Every row comes from one small tree of marks. The marks that hang from a mark follow it in brackets, in alphabetical order. Every link used is in the known rows. Which tree was each row made from?
Known rows:
J[D[T]]: [-34   1   2  54   6  17 -20  22 -30 -18 -14 -41  30   8 -55 -15  46 -12
 -22]
M[P[D[T] N]]: [-36  33  -3  76  36  11  -2  12 -46  21 -21 -24  19  -3 -38 -13  54   7
 -35]
F[T]: [-33   9  16  33  -1  25   1  21 -15  -4  -5 -57  14  23 -47 -11  25 -30
 -21]
K[P T]: [-43  12  -6  56 -13   2  -8   7 -46  -6  12 -27  29   3 -51 -19  14 -28
  -4]
Z[P[K[T] M]]: [-47   1  38  60  -6   5 -23  -9 -40 -19   1 -37  21  -1 -52 -14  22 -22
  -6]
Z[P[D[J] M N]]: [-19  24  17  61  33   8 -21  17 -24  23 -30 -34  24 -18 -44  -1  48  23
 -47]
M[P]: [-53  19  -2  41  10  15  -9   1 -28  -6  10 -32  28  10 -23 -17  27 -13
 -21]
P[D K M]: [-44   6  33  76  27  20 -25 -11 -31  18   1 -43   7  -7 -40  -8  34 -10
 -30]
J[D]: [-33   1  -2  45   3  14 -21  13 -13  -4  -3 -51  26   8 -40 -13  37 -13
 -29]
Z[P[D]]: [-16  18   5  42   6  -2  -8   7 -31   0 -18 -52  17   6 -36 -26  39  -4
 -29]
K[P[D M N] T]: [-32  28   8  98  16   1 -12   3 -59  34  -9 -23  22 -22 -49  -4  36  -3
 -26]
P[D K[T] M N]: [-39  13  33  93  27  12 -11  -8 -38  37  -8 -37   5 -18 -53   3  36 -15
 -29]
K[P[D N]]: [-23  29 -12  75  20  -4 -13  13 -37  34  -9 -37  15  -1 -38 -12  41   7
 -39]
P[M N]: [-34  17  24  55  28  11  -9   8 -30  12  -6 -42  13  -1 -34   0  39  -8
 -38]
P[K[T] N]: [-44   5  18  62   9   7  -1  -1 -23  15   3 -42   6   4 -55   1  23 -30
 -21]
K[T]: [-37   6  10  40  -5  12   7   5 -33  -9   5 -40  21   3 -48 -15  18 -39
  -8]
K[P[D N] T]: [-26  27 -10  83   9  -5  -1  10 -48  34  -8 -28  18 -10 -51 -10  34  -9
 -24]
P[D M]: [-30  15  24  63  26  17 -13   1 -39  14  -6 -42  14 -11 -34 -12  38  -7
 -32]
D[J]: [-40   2   1  27  13  23 -11  20  -8  -6   3 -36  27   2 -49  -6  21 -14
 -27]
K[P[M N]]: [-39  22   8  73  17   2 -23  10 -41  14   1 -28  24  -1 -36  -5  36   4
 -33]

Write each row's tree:
[-41  21  10  81   6   2 -14   6 -53  14   2 -21  29 -11 -49  -2  28 -11
 -18]	K[P[M N] T]
[-44   7  36  84  30  23 -24  -1 -47   2  -9 -32  11  -7 -56 -11  44  -7
 -22]	P[D[T] K M]
[-60  18   6  63  24  10 -18  -4 -17  19   9 -33  13  12 -28  -3  34  -4
 -34]	M[P[K N]]
[-50   7  36  77  16  13 -13  -6 -33  16   3 -35  10  -7 -53   6  27 -24
 -22]	P[K[T] M N]
[-47   5  30  80  35  33 -31  10 -33   4 -10 -21  21 -16 -68  -1  40   2
 -26]	P[D[J T] K M]
[-40  18   3  84  27  22 -34  22 -53   2 -10  -6  39 -19 -63 -10  40  15
 -23]	K[P[D[J T] M]]
[-33  25   0  85  35  11 -30  19 -32  38 -10 -17  29 -22 -47   4  41  23
 -43]	K[P[D[J] M N]]
[-31  13  13  70  30   8 -11   0 -16  37  -8 -50  -3   2 -41  -2  40  -6
 -43]	P[D K N]
[-49  13  12  72  -6   9 -17   1 -57  -7  11 -20  34  -9 -49 -12  19 -21
  -4]	K[P[M] T]
[-28  19  31  78  28  -1 -26  -3 -30  24 -20 -47   6  -4 -39  -7  48  14
 -42]	Z[P[D K M N]]
[-52  24   6  88  22   9  -6 -11 -33  40   0 -27  12 -10 -42  -3  34 -11
 -26]	M[P[D K[T] N]]
[-49  26   8  88  38  13 -16   3 -40  24 -12 -24  11   0 -44  -8  51   7
 -33]	M[P[D[T] K N]]
[-36  34  -5  67  33   8  -4   2 -30  36 -10 -33  16  -3 -22  -9  44   5
 -44]	M[P[D N]]
[-36  15  34  93  41  14 -20   4 -44  22 -20 -32   4  -9 -55  -1  52   2
 -36]	P[D[T] K M N]
[-33  12  16  78  18   7   0  -3 -28  37  -8 -43   1  -6 -54  -2  31 -22
 -28]	P[D K[T] N]
[-39  20   9  89   5   9 -17  -1 -62  14   3 -21  30 -20 -49 -15  28 -13
 -11]	K[P[D M] T]
[-40  18   1  76  23  19 -35  13 -37  18   1 -17  36 -19 -49  -7  31  13
 -30]	K[P[D[J] M]]
[-41  11  36  70   7  -2 -18  -5 -36   3  -9 -37  15  -3 -52  -4  32 -12
 -19]	Z[P[K[T] M N]]
[-28  29   8  97  31   5 -21  16 -65  20 -20 -19  22 -11 -51  -9  54  14
 -32]	K[P[D[T] M N]]
[-20  14  -1  38  13   8 -15  18 -17   2 -19 -40  27  -4 -46 -18  35   7
 -31]	Z[P[D[J]]]
[-20  20  24  56  14   4 -18   1 -41   1 -17 -43  20  -5 -33 -21  43   4
 -30]	Z[P[D M]]
[-47  22  -6  62  30  27 -15  19 -36   3 -11 -11  36 -11 -50 -13  41   7
 -25]	M[P[D[J T]]]
[-32  14  15  79  34  10  -8  10 -34  21 -18 -39   0   3 -57  -5  48  -3
 -35]	P[D[T] K N]
[-60  14   1  65  27  26 -29  -1 -11  22   7 -22  24  -8 -41  -5  29   4
 -31]	M[P[D[J] K]]
[-39  12  34  61  17   0 -28  -2 -24   3 -11 -45  11   7 -39  -5  40   4
 -34]	Z[P[K M N]]
